Each row was made from one small tree. Brackets hold a mark, then the marks that hang from it, in alphabetical order. Every link used is in the known rows. Write each row's tree.
Known rows
{M {V {L H U {Z B R}}}}: [  0.7  -9.1 -30.6  14.8 -20.6   1.7  -1.8 -37.2 -36.0  39.8  29.8   9.9
 -10.1   4.5  -7.4   3.0 -33.8  50.7  -1.4  -7.1 -10.2  33.0  -7.1  21.3
 -19.5   6.6 -41.3  27.4 -10.5 -15.4 -17.4 -40.1 -56.2 -37.4]
{R Z}: [ -4.4  -5.8 -12.3 -25.0  -6.9  35.3   7.8  -7.8 -47.7  34.4  21.1 -19.9
  12.5  38.2 -40.5 -11.4  16.5  41.9  10.8 -15.3 -23.3  39.3  -5.6  11.9
 -34.0 -27.1 -34.9  11.1 -22.6 -50.9 -20.0 -53.1 -29.8 -21.8]
{M {V {L H {Z R}}}}: [ -5.5 -14.1 -22.3  -8.5 -10.1  11.4  -5.6 -21.9 -41.7  35.9  32.4  10.9
   0.7   5.1 -15.5  -8.9 -21.6  56.4  -6.1 -12.7 -26.0  39.7  -6.4  25.4
 -21.6 -10.4 -44.1  19.3 -19.5 -22.5 -17.0 -45.7 -47.0 -37.4]
{L H U V {Z {B N}}}: [ 11.8  38.4 -35.3  26.3 -25.9  -0.6  14.9 -31.9 -17.6  43.2  30.2 -13.8
  20.6  37.7 -29.3  20.4  -5.5   3.6   1.1 -20.1 -14.0  -9.8  24.0   3.2
 -29.8  38.8 -43.2  30.4 -37.5   4.1   6.5 -51.4 -67.5 -30.4]
{N B}: [  4.3 -10.6  26.4 -36.2  -4.1  28.4   8.2   6.5 -31.8  21.2  28.3 -18.1
  11.0  48.5 -34.3   4.9   3.1  16.0   2.8 -18.4 -13.3  22.8  -4.3   2.1
 -17.4 -23.0 -45.3   2.5 -15.1 -33.2   3.4 -60.2 -37.7 -38.2]
{R {Z B L}}: [ -7.9  -4.3   7.4 -15.0 -12.1  32.8   8.0  -8.5 -27.8  46.5  17.3 -35.7
 -12.6  33.1 -37.3  -4.0   0.0  30.9  30.8 -12.6   3.6  56.7 -20.2  -0.6
 -21.5 -13.8 -26.6  25.6 -16.4 -58.6 -10.4 -59.8 -60.4 -30.8]
{U {L V {Z B R}}}: [  9.1  11.9 -19.4  12.9 -24.4  10.4   7.3 -33.6 -30.2  40.6  23.9 -21.0
  16.2  17.5 -20.7   5.6 -13.3   3.9   2.3 -17.4   4.8  22.7   3.9   1.2
 -20.1  -1.1 -11.3  33.7 -21.8 -16.3 -18.1 -77.2 -61.0 -36.2]
{U {L H V {Z {B N} R}}}: [  4.8  25.9 -21.4  17.7 -29.8  11.4  15.8 -28.2 -22.1  32.8  24.1 -14.0
  16.0  18.2 -37.4   7.7  -9.9  -1.0   7.3 -23.2   7.9  18.2   7.7   4.5
 -31.9  15.3 -25.9  37.1 -24.9  -6.4  -1.5 -74.4 -72.8 -32.1]
{V {L H U Z}}: [-10.5  14.4 -35.6   6.3 -21.4  14.3  -3.2 -23.5 -41.9  37.0  28.0  -3.7
  17.0  26.2  -7.7   1.4  -8.4  51.2   8.1   4.7 -42.3 -13.0   1.9  29.8
 -35.3  -9.9 -49.6  21.6 -30.7  -9.0 -14.3 -54.8 -42.7 -23.1]
{V {L U {Z {B N} R}}}: [-12.5 -10.5  -5.9   7.2 -17.9  20.6   6.2 -33.3 -14.7  34.3  34.2  -0.6
   5.5   2.9 -13.0 -18.1 -20.2  34.7  27.1 -14.0   1.3  20.6  -5.1  29.3
 -18.0   4.8 -41.2  22.7 -12.9 -31.1 -16.8 -43.8 -68.9 -11.8]
{H {L Z}}: [ -0.3   1.2  -3.4 -24.6  -8.7  20.3   1.2   5.0 -27.2  22.0  25.1 -19.5
  18.3  41.2 -29.9 -30.1   6.6   6.6  14.4   3.2 -24.4  12.3  -5.6   0.6
 -17.6 -11.8 -45.2  14.0 -19.4 -24.4 -18.3 -52.3 -36.9 -38.1]
{Z {L H U V} R}: [ -5.2  28.4 -16.9  26.7 -30.9  14.7   1.1 -43.0 -10.8  28.9  32.0  -3.3
   8.0  41.4  -7.6  33.3 -27.1  19.5   7.1  -9.8  -7.7  -8.7 -11.1  -4.1
 -30.7  25.5 -23.8  36.2 -44.8  -4.9   3.9 -62.0 -69.3 -25.5]
{Z {B N} {L H V} R}: [ -2.9  18.5  21.5  11.7 -26.0  21.1  18.7 -31.4   7.9  31.5  27.7 -11.3
   0.5  25.7 -46.2  15.3 -27.4  -1.4  23.6 -30.1  24.6  23.9 -10.7 -10.5
 -22.9  33.6 -32.7  36.8 -21.1 -23.7  18.6 -64.9 -90.9 -29.0]
{R {Z B {L H U V}}}: [  0.7  22.9 -30.7  18.8 -26.8  14.7   8.5 -35.5 -25.8  41.9  19.1 -22.4
   0.0  36.5 -23.8  25.7  -6.0  23.9  15.0  -9.0  -3.8  19.4  -5.8  -2.8
 -35.5  13.6 -26.4  37.6 -28.9 -27.5  -2.2 -64.4 -62.5 -32.2]
{V {L H U {Z B}}}: [ -5.9  11.2 -24.6  12.6 -23.9  12.0  -0.1 -31.4 -35.4  43.5  21.8 -13.3
   4.6  20.5 -13.8   9.4 -18.1  43.9  11.5   4.3 -24.0  -3.7   0.2  22.6
 -32.3  -0.2 -44.4  27.1 -21.6 -15.1 -10.3 -54.9 -54.7 -29.2]
{M {V {L H}}}: [ -0.3  -4.6 -16.8 -28.9  -3.0  19.4   3.4 -11.2 -46.6  23.4  32.3   9.7
   2.9  24.2 -34.9 -11.1 -19.4  52.3  -5.2 -15.4 -29.1  31.5 -13.6   7.0
 -25.2 -18.3 -64.1  16.3  -4.1 -22.6  -9.9 -54.5 -29.4 -44.9]
{H {L U V}}: [  8.2  18.7 -24.8 -16.6 -13.2  14.3   8.9 -21.6 -18.9   2.0  31.2  -0.2
  26.9  53.4 -20.9  -7.3 -11.1 -11.0   5.3  -2.9 -21.9 -17.4  -7.2 -21.3
 -27.4  12.6 -50.5  19.0 -13.1  -2.2 -13.8 -62.8 -29.5 -36.3]
{R {Z {B N} {L H U V}}}: [ -2.3  23.2 -25.6   8.6 -19.3  15.0  17.6 -23.7  -7.1  33.6  27.2 -17.9
   0.8  36.1 -37.7   9.7  -5.4  10.7  25.4 -20.1   3.3  27.8  -5.1  -2.0
 -34.4  21.9 -41.2  36.0 -25.3 -31.1   7.2 -58.7 -71.2 -24.9]

Write each row's tree
[  0.8  -0.6  -7.8   7.1 -27.0  13.1   1.1 -26.0 -18.3  27.0  20.0 -13.1
   0.9  30.7 -12.2 -11.5 -16.1   3.3  19.1   8.9   4.8  10.9  -7.8   1.1
 -16.5  17.2 -30.5  25.9 -12.0 -14.4 -20.2 -42.9 -59.8 -29.9] | {H {L U {Z B R}}}
[  5.3  12.3 -18.7 -19.6 -10.9  10.4   0.5 -13.0 -23.8  22.3  28.3 -14.7
  33.4  38.2 -22.9 -18.7   5.1  -7.3   3.9  -5.2 -23.9   3.8   5.9  -4.6
 -21.0   3.7 -43.3  18.1 -21.6 -11.1 -17.6 -61.4 -39.7 -44.9] | {H {L V Z}}
[ 12.0  28.4 -33.5  47.0 -39.1  -1.3   2.1 -60.2 -26.4  50.8  23.8 -11.0
  15.0  29.3  -6.2  42.5 -20.7  20.2  -8.0 -13.0  -8.6  -9.9  17.9   9.8
 -34.1  35.6 -16.1  34.5 -41.5   6.5  -5.0 -49.2 -69.7 -29.8] | {L H U V {Z B R}}
[-16.2   5.6 -29.9  19.5 -24.7  14.5  -6.2 -36.8 -34.9  36.1  27.8   5.7
  11.6  15.2  -0.9   7.2 -17.6  54.5   8.3   3.5 -27.8  -6.5  -1.7  37.1
 -35.0  -5.0 -36.3  25.4 -32.7 -10.8 -19.0 -48.3 -52.7 -12.1] | {V {L H U {Z R}}}
[  5.6  -1.8  -1.0  -0.1 -21.0   9.7   1.5 -33.2 -15.3  28.3  20.1 -14.5
  21.0  19.2 -21.1  -5.4 -10.5 -11.4   9.4  -6.1   5.8  17.9   1.9  -7.1
 -18.6  17.5 -27.5  26.3 -12.2 -17.5 -17.8 -58.7 -58.4 -45.3] | {H {L V {Z B R}}}
[-12.1   3.2 -12.5  20.9 -26.1  17.8   7.2 -34.0 -19.9  36.8  31.3   3.8
   5.5   8.3 -17.9  -0.5 -18.8  39.2  21.5  -6.5  -5.5   8.3  -0.1  32.0
 -30.8  13.2 -44.9  28.7 -17.4 -15.5  -6.5 -45.2 -70.1 -14.3] | {V {L H U {Z {B N} R}}}
[  9.5  41.2 -10.4  20.7 -26.3   7.7   9.4 -33.1 -11.2  38.5  24.4 -23.6
  -0.6  50.1 -22.7  35.9 -25.3  10.2  12.9  -8.3  -1.6  -5.2  -9.8 -19.3
 -27.5  30.7 -32.8  38.2 -29.0  -6.1  10.0 -69.5 -72.1 -42.9] | {Z B {L H U V}}
[  6.7  28.2 -28.6  38.9 -33.5   1.3  12.8 -48.1 -10.4  41.7  28.9  -4.8
  15.8  23.4 -19.6  25.3 -16.2   7.1   2.7 -20.1  -0.6  -2.2  19.8  11.1
 -30.5  43.4 -28.2  32.9 -39.9   4.0   4.5 -45.5 -78.0 -21.8] | {L H U V {Z {B N} R}}
[ -0.3   0.9  -4.6  18.3 -20.6  17.3  11.0 -25.9 -15.8  40.6  30.6 -11.8
  -0.1  26.4 -25.1  -4.1 -13.0  14.9  19.2 -18.6   5.8  24.2   2.9  15.8
 -14.0  22.4 -30.1  24.4 -25.9 -23.6  -8.6 -31.7 -76.9 -12.1] | {L U {Z {B N} R}}
[  2.3   2.6 -13.2  -5.6 -17.8  12.0  -2.4 -28.1 -16.9  21.4  25.4  -4.6
  30.3  25.5 -14.9 -12.7  -2.5  -4.7   5.1  -4.9 -11.1   8.6   4.1   1.7
 -22.6   9.0 -30.9  21.2 -21.6 -13.7 -21.7 -59.8 -43.5 -35.6] | {H {L V {Z R}}}
[  5.5  26.8   2.0  -1.1 -13.5  16.8  18.8 -18.7   8.4  29.7  35.3 -21.1
   2.9  43.6 -38.4   2.1 -21.6  -7.1  26.6 -23.1  10.1  14.4 -10.6 -18.5
 -13.4  30.4 -48.4  30.7 -14.7 -22.5  10.6 -62.9 -78.6 -28.7] | {Z {B N} {L U V}}
[ -9.3   3.2 -17.0  25.6 -31.1  13.0  -4.1 -44.3 -31.9  44.5  22.5  -3.5
   0.3   8.5  -4.6  13.6 -27.9  47.4  12.3   2.5 -11.9   1.1  -1.8  29.1
 -33.9   4.0 -34.3  31.6 -23.8 -14.0 -13.9 -51.0 -65.9 -20.3] | {V {L H U {Z B R}}}
[  8.8  38.3 -31.1  -6.0 -19.3  17.5  14.7 -13.8 -38.4  20.0  22.8 -12.0
  27.1  45.5 -41.3  15.5  -4.5   9.8  -4.0 -17.2 -23.2  -5.7  -3.8 -11.1
 -39.5  -9.6 -37.5  27.6 -26.7  -1.7  -1.9 -90.5 -37.2 -43.8] | {U {L H V}}
[  2.1  -0.3   2.7  -6.5 -16.5  12.3   9.6 -24.3  -2.4  22.1  26.6  -7.5
  22.2  17.9 -32.8 -21.5  -7.8 -22.3  17.5 -15.3  11.4  21.6   6.4  -7.0
 -16.8  23.2 -38.6  25.8  -9.8 -18.6 -12.6 -54.5 -63.2 -34.0] | {H {L V {Z {B N} R}}}
[ 11.8  42.3 -38.7  11.6 -24.5  10.5   9.0 -35.9 -34.7  26.8  31.1  -3.4
  27.7  55.5 -25.8  35.3  -9.2  18.0  -8.9 -14.7 -35.6 -28.2   8.8  -6.2
 -42.1  17.9 -42.0  23.3 -40.2   8.4   1.3 -61.7 -39.1 -32.7] | {L H U V}
[ -3.1  -1.6  -2.0   2.7 -21.3  15.3  10.6 -14.8  -2.6  19.2  26.8  -5.7
   1.7  29.2 -25.3 -23.2 -13.0  -7.5  27.6  -3.4  11.7  16.9  -7.4   2.6
 -17.1  23.9 -43.8  25.0  -8.9 -18.4 -12.5 -37.9 -66.0 -22.5] | {H {L U {Z {B N} R}}}
[ -2.2  25.7   1.8  25.4 -31.2  14.6  16.5 -40.6  10.5  29.8  32.6  -2.9
  -3.2  30.9 -30.9  24.2 -33.7  -1.4  21.4 -22.7  22.2  12.2  -7.4  -9.8
 -26.2  45.3 -33.7  41.6 -26.0 -10.1  18.6 -61.0 -90.8 -23.1] | {Z {B N} {L H U V} R}
[ -2.3   3.3 -20.4  17.8 -23.1  16.9  -1.0 -28.4 -32.2  42.2  28.9  -9.9
   7.4  33.3  -3.7   5.2  -5.4  34.5   6.3  -6.7 -21.0   6.0   2.7  23.5
 -20.5   4.4 -20.5  19.3 -42.1 -17.8 -20.6 -35.8 -54.6 -13.5] | {L U {Z R}}
[ -5.8  16.3 -22.5   8.7 -25.1  20.5   7.0 -11.6 -41.9  34.6  20.8 -13.9
  10.2  30.1 -28.4   4.0  -5.3  32.1   3.6  -5.1 -17.5  13.1  -2.9  13.3
 -34.4 -15.7 -20.5  30.0 -37.3 -11.1 -11.2 -67.8 -55.0 -28.2] | {U {L H {Z R}}}
[ -2.0  27.2   2.6  11.1 -23.9  15.6  11.5 -16.9 -16.5  41.3  23.3 -27.5
 -16.4  53.5 -30.0  22.3 -28.6  24.7  19.8  -2.0  -0.5   4.7 -17.4 -10.0
 -23.7  17.0 -36.1  31.8 -26.2 -18.2  11.6 -59.3 -74.4 -36.5] | {Z B {L H U}}
[ 12.2   2.9  -1.9  17.4 -19.2  10.6  -0.9 -47.0 -28.3  51.6  25.0 -21.5
  21.0  14.8 -17.9  14.0 -10.1  11.2  -0.1 -23.1  -0.6  23.0  13.2   7.3
 -18.3  15.6 -12.8  25.7 -27.5 -21.7 -14.6 -56.3 -66.1 -35.6] | {L V {Z B R}}
[ -7.0  21.0   5.1  10.9 -24.4  19.8   1.9 -34.4 -13.4  33.4  29.0  -7.4
  11.4  37.2 -23.9  26.8 -21.9  21.2   7.8 -16.9  -4.2   4.7 -10.5  -3.6
 -29.3  13.5 -24.2  33.1 -38.7 -16.4   6.4 -71.4 -68.1 -31.1] | {Z {L H V} R}
[  9.1  17.5 -23.0  -5.3 -16.3   3.2  12.9 -18.0  -4.8  20.5  30.2 -10.8
  21.1  38.4 -26.1 -18.7  -7.0 -24.2  18.7  -6.6  -2.2   2.7   8.2 -10.1
 -20.3  29.3 -49.9  24.1 -10.6  -5.6  -9.7 -51.1 -55.3 -35.6] | {H {L U V {Z {B N}}}}
[  3.7   5.1  -5.2  -7.5 -15.7  22.3   6.3 -23.0 -25.1  42.7  18.9 -33.9
   2.3  29.5 -31.4   3.8   2.1  18.3  22.1 -18.7   2.4  44.7 -11.2  -5.9
 -24.9  -0.4 -26.2  27.1 -18.4 -50.4  -9.3 -68.7 -60.7 -37.1] | {R {Z B {L V}}}
[  7.7  20.1 -36.3  -3.8 -15.6   2.6   0.9 -21.5 -22.1  16.5  29.8  -8.8
  30.4  45.8  -8.1  -9.9  -2.7  -7.9   5.7   1.5 -27.0 -12.0   5.9  -6.2
 -22.8  13.7 -43.3  21.4 -28.9   1.0 -19.6 -56.8 -38.0 -36.0] | {H {L U V Z}}
[ -9.0  21.0  28.9 -11.0 -16.4  26.3  21.2   4.6  -4.7  33.2  27.7 -27.4
 -10.6  46.4 -60.8  -1.4 -13.7  10.2  29.6 -19.5   7.6  28.1 -17.6 -15.0
 -20.8  15.8 -49.5  29.1 -16.5 -33.9  22.1 -61.2 -80.6 -33.8] | {Z {B N} {L H}}
[ -4.5  18.1  -8.7  -5.0 -19.2  21.0  19.4 -16.9 -11.4  37.2  24.5 -21.0
   3.8  32.1 -51.0   3.7   0.9  12.0  24.3 -25.2   6.8  40.7  -2.8  -5.8
 -33.7  11.7 -39.7  33.5 -23.6 -42.2   7.6 -63.5 -69.6 -31.5] | {R {Z {B N} {L H V}}}
[ -3.8   6.6  29.6  -1.3 -17.9  23.8  16.5 -27.2  11.0  31.0  31.5 -13.2
   1.7  22.3 -41.5  -0.7 -25.3  -8.2  29.0 -34.2  31.2  36.2 -14.6 -11.0
 -11.2  26.6 -33.2  31.2 -15.9 -35.6   9.8 -64.0 -88.0 -25.1] | {Z {B N} {L V} R}
[  1.8 -10.1 -27.1 -27.4  -0.2  15.7   1.9 -15.7 -38.7  20.7  37.7  12.0
  -2.2  29.5 -16.8 -18.4 -24.6  50.3   2.7 -13.0 -27.3  28.8 -18.2   6.8
 -18.4 -12.8 -64.7  10.0  -4.1 -23.5 -20.3 -49.6 -27.6 -36.4] | {M {V {L U}}}
